Known rows, with every step that occurs
niten, sikal, suvu: [ 22.3  49.9  14.8   7.7  -4.7 -31.9  43.4  20.0  13.8 -16.7 -21.1  24.0
  -1.9 -38.3 -12.6 -25.9 -19.0  39.2 -13.2]
niten, sikal: [ 32.0  25.5  14.6   2.1  -5.4 -42.4  40.9  25.6  17.4 -21.5  -1.2  22.6
   5.3 -82.5 -13.2 -17.4 -12.2  42.3  -9.1]
gupo, manugi, poko, sikal, tuma: [-40.9  25.2  15.6   6.2  -4.1 -36.8  22.1  11.6  28.8 -21.2  -1.2  15.5
  55.9  23.1   4.9   0.8 -14.3  49.2   2.5]
manugi, poko: [-26.5  39.0   8.0  -4.5   6.6 -26.1  20.5   6.0  27.9 -17.1  -1.1   9.9
   2.3 -65.9  12.3  -8.2  -8.4  26.3 -18.7]
tuma, sikal, suvu: [ -1.2  59.8   4.7  -5.1  -3.3 -29.7  28.4  23.3  34.5 -25.9 -39.3  18.5
  -9.6 -40.0 -14.0 -29.5 -26.1  18.1 -14.7]
manugi, poko, sikal: [ -4.2  30.4  18.0   0.6  13.2 -25.5  16.6  -9.1  32.9 -18.7  -1.9  17.4
  15.0 -28.9  19.6 -19.8 -10.1  41.7  -7.2]
suvu, sikal, poko, manugi: [ 26.2  13.7   4.1 -16.3  15.3 -18.7  42.5  34.3  29.7  -7.8 -15.8   5.2
  17.4  12.2   1.5 -34.1   0.7  31.3 -15.6]
suvu, sikal, tuma, manugi, poko: [  0.5   1.4   1.7   5.3  -1.1 -32.2  12.3  27.8  27.9  -8.1  -4.7  13.7
  42.2  46.2 -17.8  -2.8  -8.6  41.8 -11.4]
gupo, manugi: [-24.6  37.1   8.8  10.9  -3.1 -50.7  49.3  53.4  19.1 -49.6   1.3  -2.1
  16.1 -65.9  -3.2  -5.3  -8.4  38.9 -39.9]
poko, sikal, tuma, manugi: [ 23.8 -10.1  11.8   8.2 -10.7 -50.8  28.1  19.2  20.0 -28.4 -24.9   9.4
  49.7  18.8 -22.1 -19.8 -15.3  57.5  -8.4]
tuma, manugi, poko: [  7.0  23.4   1.0   6.4   1.7 -33.2  26.5  15.5  27.0 -24.4  -1.3   4.9
  13.0 -24.1   6.3  -9.0  -8.1  43.5 -33.1]
niten, sikal, poko, manugi, tuma: [ 19.0  22.8   6.4 -13.2  -8.8 -20.5  66.5  34.6  12.6 -15.5 -17.8  23.8
  24.5  -4.6 -12.1 -22.9 -13.7  31.1 -13.1]
poko, sikal: [ 14.1  16.3  20.7   1.5   6.2 -39.4  30.8   8.4  23.2 -32.0 -13.1  13.6
  10.8 -49.6   2.2 -29.0 -10.9  43.3  -7.0]
niten, sikal, tuma: [  2.6  12.5  13.3  -2.5 -19.1 -45.7  32.7  22.7  10.8 -10.5 -14.8  25.2
  35.5 -53.6 -29.8  -6.4 -18.8  41.1  12.7]
gupo, manugi, poko, sikal: [-15.6  35.0  16.9  11.7  11.0 -32.9  28.4  13.8  40.9 -33.9  10.9  13.1
  29.7  -8.6  24.1  -8.7  -9.5  49.6 -23.0]
poko, manugi, tuma, sikal, niten: [-20.5  26.6  -3.9 -23.9   2.6 -19.3  39.5  47.0   7.2 -22.0 -39.8  16.0
 -24.4  -0.2  -5.2  -1.1 -29.9  12.1  -6.6]
tuma, manugi: [ 27.3   7.4   3.6   7.9  -5.0 -49.9  38.2  36.8  16.2 -38.7 -15.6  -1.6
  12.4 -43.6 -15.4 -19.1  -8.7  45.3 -37.7]
poko, manugi, tuma: [-15.9  32.8  10.7 -13.7  -7.4 -32.4  55.2  46.6  -4.6 -25.5 -26.1  17.5
  11.1 -36.7 -13.0 -17.3 -10.0  13.9 -24.9]

Rows
[-30.5  18.1  16.5  -3.0  -4.0 -30.5  11.3 -10.1  27.6  -8.8 -11.4  21.6
  41.5   3.8   4.0 -11.7 -15.9  41.8  14.5] : manugi, poko, sikal, tuma
[ 24.9  12.7  13.5  10.1  11.2 -33.1  20.0  -1.4  37.8 -28.0  -1.0  12.8
  24.4  11.2  14.1 -21.4  -9.8  53.9 -22.5] : tuma, manugi, poko, sikal
[ 34.8  13.5   5.8  -3.5  -4.6 -24.9  50.7  12.9  33.9 -19.5  -6.8  14.0
  18.6 -52.1  -7.0 -25.6 -13.6  54.0  -3.5] : niten, sikal, poko
[  2.9  12.0   3.0 -14.7   1.3 -15.5  52.9  50.8  17.6 -16.6 -22.1  18.3
  24.7  31.8 -17.8 -27.3  -7.6  20.3 -15.5] : suvu, sikal, poko, manugi, tuma
[  1.0  18.7  -4.4 -15.2 -12.8 -17.2  43.1  26.0  44.1 -34.2 -31.0  17.7
  14.1 -36.5 -26.6 -24.9 -26.9  22.3  -4.7] : manugi, tuma, sikal, poko
[ 20.2  40.5  13.3  13.7   8.4 -21.8  23.6  -4.2  34.2 -19.8 -20.2  15.7
  16.5  51.2  12.0 -30.2 -16.2  49.0 -27.8] : tuma, manugi, poko, sikal, suvu
[ 11.0  21.9  -4.5 -15.6  -2.7 -22.6  34.5  16.3  54.3 -28.5 -25.7   7.8
   6.2 -60.6 -10.2 -30.3 -20.3  31.6  -4.8] : tuma, sikal, poko
[  4.7   2.9   4.5   2.6  19.2 -18.9  18.1   5.6  18.5 -25.0 -10.6   3.7
 -10.5  41.4  26.9  -1.6 -19.5  56.5 -15.5] : tuma, manugi, poko, sikal, niten
[-43.1  51.0   7.3   7.5   4.3 -35.1  36.2  30.5  31.4 -34.7  12.1   2.8
  17.1 -48.3  18.5   3.8  -9.0  36.0 -36.7] : gupo, manugi, poko
[-39.4  32.2   9.0   8.9 -16.1 -42.4  60.8  65.5   6.8 -53.2  -7.6  10.3
  22.0 -40.5 -24.5   0.9 -15.3  24.1 -35.8] : gupo, manugi, tuma
[-21.1  39.1   2.1   0.5 -15.5 -40.8  48.6  64.8  34.1 -54.2 -15.1  20.1
  21.6 -39.3 -31.8  -2.6 -26.3  17.2 -20.1] : gupo, manugi, tuma, sikal
[ 38.2  24.5   6.6 -13.5   4.5 -24.4  56.2  19.1  27.8 -10.4 -12.1  13.4
  18.3 -27.4  11.0 -30.8  -6.0  46.3 -13.4] : niten, sikal, poko, manugi
[  6.7  -3.1   3.3   4.6 -15.9 -52.6  33.0  33.6  10.3 -29.5 -24.4   2.0
  37.7 -11.7 -27.5 -12.0 -14.1  48.2 -18.3] : sikal, tuma, manugi
[ -3.1  39.7   4.9 -19.7  -7.9 -31.8  45.8  47.5  23.2 -26.7 -34.8  27.1
   7.6 -37.6 -20.9 -19.4 -21.9   5.4  -9.8] : poko, manugi, tuma, sikal
[-13.9  13.6   2.0   3.9  -8.5 -36.3  20.2  12.6  25.2 -15.9  -9.6   7.7
  36.7   4.1  -6.2  -2.0 -12.0  45.6 -17.0] : sikal, tuma, manugi, poko
